Each row was made from one small tree. The marks that hang from a mark follow it in brackets, in the order of their numbers. Every link used is in the known rows. Write each row's tree.
Known rows:
k518[k457[k473]]: [ 0.10  0.29 -1.31 -0.34  1.60 -1.20 -0.13 -0.48  0.60 -1.67 -1.13  2.43
  0.34  1.58  1.48 -0.81  4.99 -1.81  0.21 -2.58  1.61 -3.29 -0.05  0.36
  2.44 -0.66 -0.01 -2.99 -0.77]
k486[k49[k692]]: [ 0.88 -1.98  0.90  1.23  0.83 -2.08 -1.13 -1.47  0.65 -1.65  1.02  3.50
  0.87  1.33  1.48 -0.34  4.59 -1.91 -1.20 -3.09  3.52 -2.65 -1.45 -0.92
  2.87 -1.11  0.46 -5.31  0.06]
k518[k457[k301[k570[k692]] k473]]: [-0.07 -1.09 -1.09  0.53  1.33 -1.93  1.20 -1.51  0.61 -1.26 -1.54  2.03
  0.33  1.41  2.16 -1.66  3.92 -0.51  1.46 -2.30  0.68 -1.76 -0.08 -0.73
  0.85 -2.16  1.21 -0.40 -0.46]
k457[k301 k473[k570[k565]]]: [-1.01 -1.86 -0.59  1.51  1.79 -0.92  0.61 -1.26  0.37 -1.82  0.01  0.39
  0.41  2.71  1.84 -1.29  3.95 -1.18  1.73 -1.60  1.99 -2.11  0.11 -1.18
  1.10 -0.48 -1.39 -0.62  0.04]
k570[k518 k565[k49] k692]: [ 0.14 -2.19  0.01 -1.05  1.77 -4.42 -2.03 -0.12 -0.89 -2.00  2.34  2.37
 -0.03  1.36  1.78 -0.14  1.21 -1.91  1.35 -1.61  1.00 -0.90 -1.90 -1.27
  1.25  1.38 -1.26 -3.33  2.34]
k570[k518]: [ 0.69  0.70  0.89 -0.65  1.55 -3.61 -1.60 -0.35 -0.30 -2.03  0.56  2.47
 -0.47  1.15  1.53 -0.31  3.21 -2.12 -0.29 -2.63  1.50 -2.86 -0.83 -2.16
  2.34 -1.01 -1.70 -3.04  0.63]
k301[k570[k565]]: [ 0.05 -1.87 -0.33  0.00  1.71 -1.48 -0.27 -0.87 -0.37 -1.97 -0.35  0.98
  0.04  1.50  1.52 -0.29  3.70 -1.70  0.82 -1.46  1.89 -2.78 -1.04 -1.66
  1.55 -2.39 -0.18 -1.10  0.71]
k473[k570[k518[k457] k565[k49] k692]]: [-0.06 -2.51 -2.23 -1.61  2.55 -3.59 -0.72 -0.09  0.03 -2.04  0.66  2.04
  0.66  0.94  1.68 -0.55  2.26 -1.66  1.97 -1.47  0.38 -1.60 -1.88 -0.92
  1.84  1.23 -0.71 -1.61  3.01]
k570[k692]: [-0.03  0.39  0.55  0.35  0.86 -3.57 -1.95 -0.60 -0.08 -1.58  1.04  3.56
 -0.28  1.44  1.80 -0.82  3.60 -1.69 -0.33 -2.43  2.82 -2.65 -1.20 -0.88
  2.33 -1.24  0.99 -3.01  0.27]
k457[k301[k570[k518]] k473]: [ 0.46 -0.81  0.54  0.67  1.61 -2.75  0.84 -1.74 -0.25 -1.78 -0.69  0.81
 -0.68  1.47  2.02 -1.14  3.04 -0.96  1.47 -2.37  0.17 -1.33  0.26 -2.76
  0.37 -1.44 -2.37 -0.76 -0.12]
k457[k473]: [-0.01 -0.04 -0.01  0.64  1.17 -1.97 -0.98 -0.86 -0.05 -1.73  0.17  2.19
 -0.43  1.90  1.58 -0.80  4.51 -1.98  0.05 -2.50  2.29 -2.63 -0.03 -0.42
  2.07 -0.29 -0.86 -3.28 -0.81]
k565[k49]: [ 0.60 -1.07 -0.06 -0.16  1.58 -3.10 -1.25 -0.98 -0.92 -1.81 -0.28  2.97
  0.00  1.32  1.57 -0.23  4.62 -2.08 -0.70 -2.69  2.22 -3.14 -1.47 -1.12
  3.01 -1.46 -1.28 -4.98  0.56]
k49[k692]: [ 0.04 -0.21  1.18  0.48  0.73 -2.56 -2.04 -1.22  0.64 -1.75  0.52  3.38
  0.50  1.52  1.59 -0.57  4.70 -1.82 -1.29 -3.07  3.44 -2.88 -0.82 -0.53
  2.64 -1.74  0.55 -4.08 -0.07]
k570[k518 k565]: [ 0.07 -0.60  0.45 -0.79  1.83 -2.95 -1.56  0.13 -0.33 -2.19  1.34  1.48
  0.01  1.66  1.44 -0.07  2.23 -2.10  0.79 -1.79  1.50 -2.43 -0.99 -1.83
  1.69  0.01 -1.69 -2.19  1.20]
k518[k457[k301 k473[k570[k565 k692]]]]: [-1.15 -1.98 -1.99  0.78  1.71 -1.18  0.80 -0.83  1.13 -1.58 -0.16  1.12
  0.99  2.29  2.00 -1.63  3.45 -0.68  2.40 -1.52  1.22 -1.89 -0.25  0.06
  0.99  0.01  0.94  0.32  0.45]
k473[k570[k518 k692]]: [-0.03 -0.03  0.19 -0.16  1.47 -4.45 -1.72 -0.80  0.06 -1.94  1.40  2.68
 -0.67  0.98  1.80 -1.05  2.70 -1.71  0.67 -2.20  1.67 -2.00 -1.12 -2.03
  2.00 -0.02 -0.73 -1.17  1.59]
k565[k49[k692]]: [ 0.31 -1.54  0.62  0.16  1.05 -2.98 -1.81 -1.51 -0.08 -1.75  0.35  3.55
  0.70  1.37  1.63 -0.31  4.60 -1.96 -1.01 -3.10  3.06 -2.17 -1.36 -0.52
  2.64 -1.04 -0.44 -5.54  0.56]
k486[k49]: [ 1.13 -1.48  0.29  0.82  1.36 -2.15 -0.53 -0.91 -0.14 -1.71  0.40  2.98
  0.24  1.27  1.43 -0.20  4.65 -2.11 -0.83 -2.70  2.84 -3.49 -1.60 -1.72
  3.22 -1.43 -0.37 -4.84  0.07]
k301[k457[k473] k570[k518 k565 k692]]: [-0.16 -1.51 -0.91 -0.76  1.63 -3.42  1.20 -0.34 -0.08 -1.97  0.40  0.91
 -0.47  1.03  2.16 -0.45  1.47 -1.63  2.59 -1.21 -0.33  1.28 -0.71 -0.66
 -0.29  0.19 -1.27 -0.58  0.83]

Which tree is each row?
[-0.17 -3.06 -0.34 -0.48  1.98 -3.12 -1.68 -1.18  0.02 -2.26  1.40  1.76
  0.73  1.35  1.58 -0.28  2.73 -1.98  0.99 -1.99  1.86 -1.08 -1.37 -1.25
  1.70  1.16 -2.11 -2.98  2.52] => k473[k570[k518 k565[k49[k692]]]]
[-0.98 -1.70 -0.22  0.88  1.62 -3.10 -0.27 -1.01  0.43 -1.87  1.93  0.70
 -0.07  2.26  2.14 -1.50  1.51 -0.95  2.70 -1.36  0.77 -0.34 -0.16 -1.52
 -0.01  1.62 -1.45  0.37  1.16] => k457[k301 k473[k570[k518 k565 k692]]]
[-0.55 -1.13 -0.91 -0.36  1.70 -2.66  0.05 -0.04  0.75 -1.69  0.91  1.24
  0.80  2.03  2.03 -1.13  1.47 -0.78  2.42 -1.70 -0.01 -0.86 -0.28 -0.53
  0.19  0.90 -0.05 -0.70  0.52] => k570[k518[k457[k301 k473]] k565 k692]
[ 0.10 -1.03  0.29  1.44  1.38 -1.67  1.11 -2.12 -0.09 -1.54 -1.36  1.23
 -0.39  1.84  2.01 -1.33  4.46 -0.91  0.88 -2.37  1.47 -2.17  0.27 -1.92
  0.93 -2.44 -1.00 -1.21 -0.84] => k457[k301[k570] k473]
[ 0.11 -2.41 -1.42 -0.85  2.47 -2.09  0.78 -0.41 -0.17 -1.89 -0.31  0.75
  0.94  1.93  1.82 -0.53  2.48 -1.19  2.00 -1.91 -0.42 -1.35 -0.53 -1.02
  0.80  0.86 -2.31 -2.71  0.79] => k570[k518[k457[k301 k473]] k565[k49]]
[-0.25 -1.92 -0.21  0.12  1.33 -2.64 -0.97 -0.79 -0.25 -1.77  0.70  1.75
 -0.10  1.46  1.78 -0.62  2.85 -1.43  1.46 -1.31  1.93 -1.85 -1.33 -1.17
  1.10 -1.46  1.06 -0.57  1.10] => k301[k570[k565 k692]]
[ 0.14 -0.92  0.67  0.63  1.21 -3.77  0.23 -1.64 -0.11 -1.59  0.54  1.37
 -0.80  1.42  2.28 -1.52  1.91 -0.66  1.85 -2.10  0.22 -0.35 -0.02 -2.25
 -0.17 -0.69 -1.12 -0.30  0.31] => k457[k301[k570[k518 k692]] k473]
[-0.78 -1.50 -2.59 -0.20  2.22 -0.37  0.45 -0.35  0.86 -1.99 -0.79  0.95
  0.64  1.98  1.39 -0.96  4.60 -1.73  1.65 -1.47  1.58 -2.96 -0.12  0.39
  2.03  0.31 -0.38 -0.82  0.36] => k518[k457[k473[k570[k565]]]]
[-0.09 -0.37  0.17  0.84  1.76 -2.79  0.34 -1.55  0.23 -1.92 -0.09  1.08
 -0.40  1.89  1.95 -1.40  3.56 -1.23  1.19 -2.46  0.95 -1.84  0.31 -2.28
  1.15 -0.13 -2.82 -0.91  0.22] => k457[k301 k473[k570[k518]]]
[ 0.14 -1.29 -0.89 -0.99  2.09 -2.40  1.75 -0.40 -0.27 -2.18 -0.75  0.19
 -0.34  1.16  1.89 -0.14  2.39 -1.77  2.04 -1.43 -0.38  0.18 -0.42 -1.11
  0.22 -0.76 -2.58 -1.16  0.46] => k301[k457[k473] k570[k518 k565]]
[-0.32 -2.23  0.15  0.50  1.50 -3.12  0.29 -1.19 -0.09 -1.76  1.25  0.44
 -0.34  1.87  2.21 -1.18  0.99 -0.65  2.91 -1.27  0.01  0.17 -0.23 -1.95
 -0.82  0.28 -0.94  0.42  0.83] => k457[k301[k570[k518 k565 k692]] k473]
[-1.04 -1.67 -2.60 -0.20  1.83 -1.22 -0.15 -0.26  1.12 -1.74  0.37  1.59
  0.54  1.91  1.65 -1.23  3.54 -1.54  2.18 -1.20  1.45 -1.95 -0.48  0.78
  1.45  1.19  0.99 -0.33  0.78] => k518[k457[k473[k570[k565 k692]]]]
[ 0.43  0.58 -1.03 -1.33  1.87 -2.48 -0.39 -0.14  0.50 -1.93 -0.40  1.99
 -0.14  1.25  1.48 -0.71  3.52 -1.86  0.72 -2.58  0.35 -2.45 -0.04 -0.56
  1.83  0.42 -1.19 -2.50 -0.06] => k570[k518[k457[k473]]]
[-0.24 -1.59 -1.22 -0.15  1.79 -1.13  2.06 -0.72 -0.18 -1.94 -1.51  0.58
  0.00  1.56  1.88 -0.28  3.89 -1.75  1.58 -1.44  0.91 -0.58 -0.41 -0.34
  0.80 -1.87 -1.16 -1.56 -0.29] => k301[k457[k473] k570[k565]]
[-0.09 -1.88 -1.82 -1.29  1.96 -2.38  0.14 -0.20  0.41 -1.87  0.48  0.96
 -0.05  1.12  1.71 -0.87  1.61 -1.26  2.91 -1.21 -0.53 -0.57 -0.44 -0.46
  0.11  1.14  0.15  0.27  1.20] => k301[k570[k518[k457[k473]] k565 k692]]
[ 0.33 -0.27 -0.87  0.00  1.51 -1.89  2.04 -1.24 -0.25 -1.76 -2.31  1.73
 -0.49  1.07  1.97 -0.60  4.85 -1.82  0.58 -2.29  0.95 -1.15 -0.27 -0.63
  1.39 -2.69 -1.21 -2.43 -0.84] => k301[k457[k473] k570]
[-0.04 -2.06  0.26  0.96  1.72 -1.43  0.60 -1.34 -0.33 -1.77 -0.94  0.66
  0.49  1.89  1.89 -0.71  3.64 -0.94  1.01 -1.66  1.62 -2.70 -0.81 -2.34
  1.07 -3.51 -0.39 -0.60  0.47] => k457[k301[k570[k565]]]
[ 0.19  0.29 -0.92 -1.17  1.45 -3.43 -1.01 -0.03  0.61 -1.68  0.72  2.67
 -0.21  1.14  1.76 -1.04  2.48 -1.58  1.13 -2.40  0.36 -1.41 -0.33 -0.05
  1.40  1.23  0.09 -2.03  0.33] => k570[k518[k457[k473]] k692]
[ 0.19 -1.73  0.58  0.14  1.99 -2.55  0.49 -0.96 -0.43 -2.02 -0.30  0.45
  0.12  1.53  1.88 -0.55  2.27 -0.95  1.57 -1.69  0.51 -1.96 -0.75 -3.35
  0.54 -2.32 -1.84 -0.19  1.18] => k457[k301[k570[k518 k565]]]
[-0.51 -1.61 -1.24 -0.01  1.36 -2.17  1.46 -0.56  0.00 -1.74 -0.29  1.28
 -0.15  1.43  2.14 -0.60  2.81 -1.55  2.11 -1.16  0.95  0.60 -0.74  0.18
  0.27 -1.05  0.12 -1.04  0.05] => k301[k457[k473] k570[k565 k692]]
[-0.36 -0.89 -1.31 -1.17  1.73 -2.84 -0.93  0.52  0.68 -1.85  1.66  1.76
  0.30  1.63  1.67 -0.76  1.59 -1.58  2.23 -1.49  0.15 -0.96 -0.55  0.26
  0.66  2.19  0.17 -1.16  0.77] => k570[k518[k457[k473]] k565 k692]
[ 0.42 -0.65  1.05  0.39  1.31 -4.15 -0.22 -1.55 -0.27 -1.61  0.06  2.06
 -0.39  0.99  2.22 -1.19  2.14 -0.70  1.03 -2.31  0.68 -1.33 -0.88 -3.21
  0.66 -2.56 -0.47 -0.37  0.94] => k457[k301[k570[k518 k692]]]
[ 0.02 -3.48 -1.68 -0.24  2.04 -2.23  0.90 -1.05 -0.36 -1.49 -1.16  1.73
  1.21  1.40  2.10 -0.82  3.17 -0.57  1.80 -1.63  0.65 -1.80 -1.74 -1.21
  1.06 -2.45  0.92 -1.29  1.54] => k518[k457[k301[k570[k565[k49] k692]]]]
[ 0.42 -1.40  0.03 -0.77  2.01 -2.63 -0.63 -0.59 -0.52 -2.21  0.35  0.75
 -0.27  1.14  1.55 -0.19  2.35 -1.77  1.41 -1.52  0.71 -1.98 -0.97 -2.46
  1.06 -1.18 -1.70 -0.64  1.54] => k301[k570[k518 k565]]
[-0.49 -3.35 -0.65  0.36  1.71 -2.09 -1.30 -1.48  0.19 -2.04  0.89  2.15
  0.98  1.72  1.58 -0.42  4.18 -1.89  0.45 -2.02  3.07 -1.88 -1.42 -0.45
  2.23  0.01 -0.68 -3.46  1.78] => k473[k570[k565[k49[k692]]]]
[-0.14 -2.81 -1.34 -0.49  2.45 -2.77 -0.47 -0.94 -0.59 -2.26  1.21  0.51
 -0.33  1.71  1.55 -0.43  2.58 -2.10  2.12 -1.43  0.68 -0.82 -0.67 -1.11
  1.20  2.50 -3.45 -2.14  1.79] => k457[k473[k570[k518 k565[k49]]]]
[ 0.62 -0.48  0.58 -0.48  1.30 -4.43 -1.32 -0.97 -0.41 -1.82  0.74  2.45
 -0.90  0.58  1.90 -0.75  2.19 -1.43  0.88 -2.13  0.83 -1.45 -1.13 -2.42
  1.17 -1.37 -0.33 -1.00  1.36] => k301[k570[k518 k692]]
[ 0.09 -0.87  0.74  1.27  1.01 -3.07  0.05 -1.78 -0.17 -1.38 -0.55  2.48
 -0.09  1.35  2.23 -1.35  3.50 -0.66  0.51 -2.31  1.92 -2.26 -0.91 -2.33
  1.26 -3.67  0.85 -0.83  0.24] => k457[k301[k570[k692]]]
[-0.88 -1.73 -2.04  0.71  2.19 -0.21  1.40 -0.84  0.97 -1.80 -1.34  0.60
  1.01  2.41  1.78 -1.36  4.45 -0.96  1.75 -1.69  1.24 -2.85  0.09 -0.45
  1.46 -0.88 -0.55 -0.25  0.05] => k518[k457[k301 k473[k570[k565]]]]
[-0.78 -1.61 -0.71 -0.17  1.68 -3.25 -1.26 -0.38  0.36 -2.02  2.47  1.04
 -0.57  1.84  1.78 -1.07  1.54 -1.59  2.48 -1.15  1.05 -0.38 -0.36 -0.76
  0.54  2.59 -1.31 -0.18  1.52] => k457[k473[k570[k518 k565 k692]]]
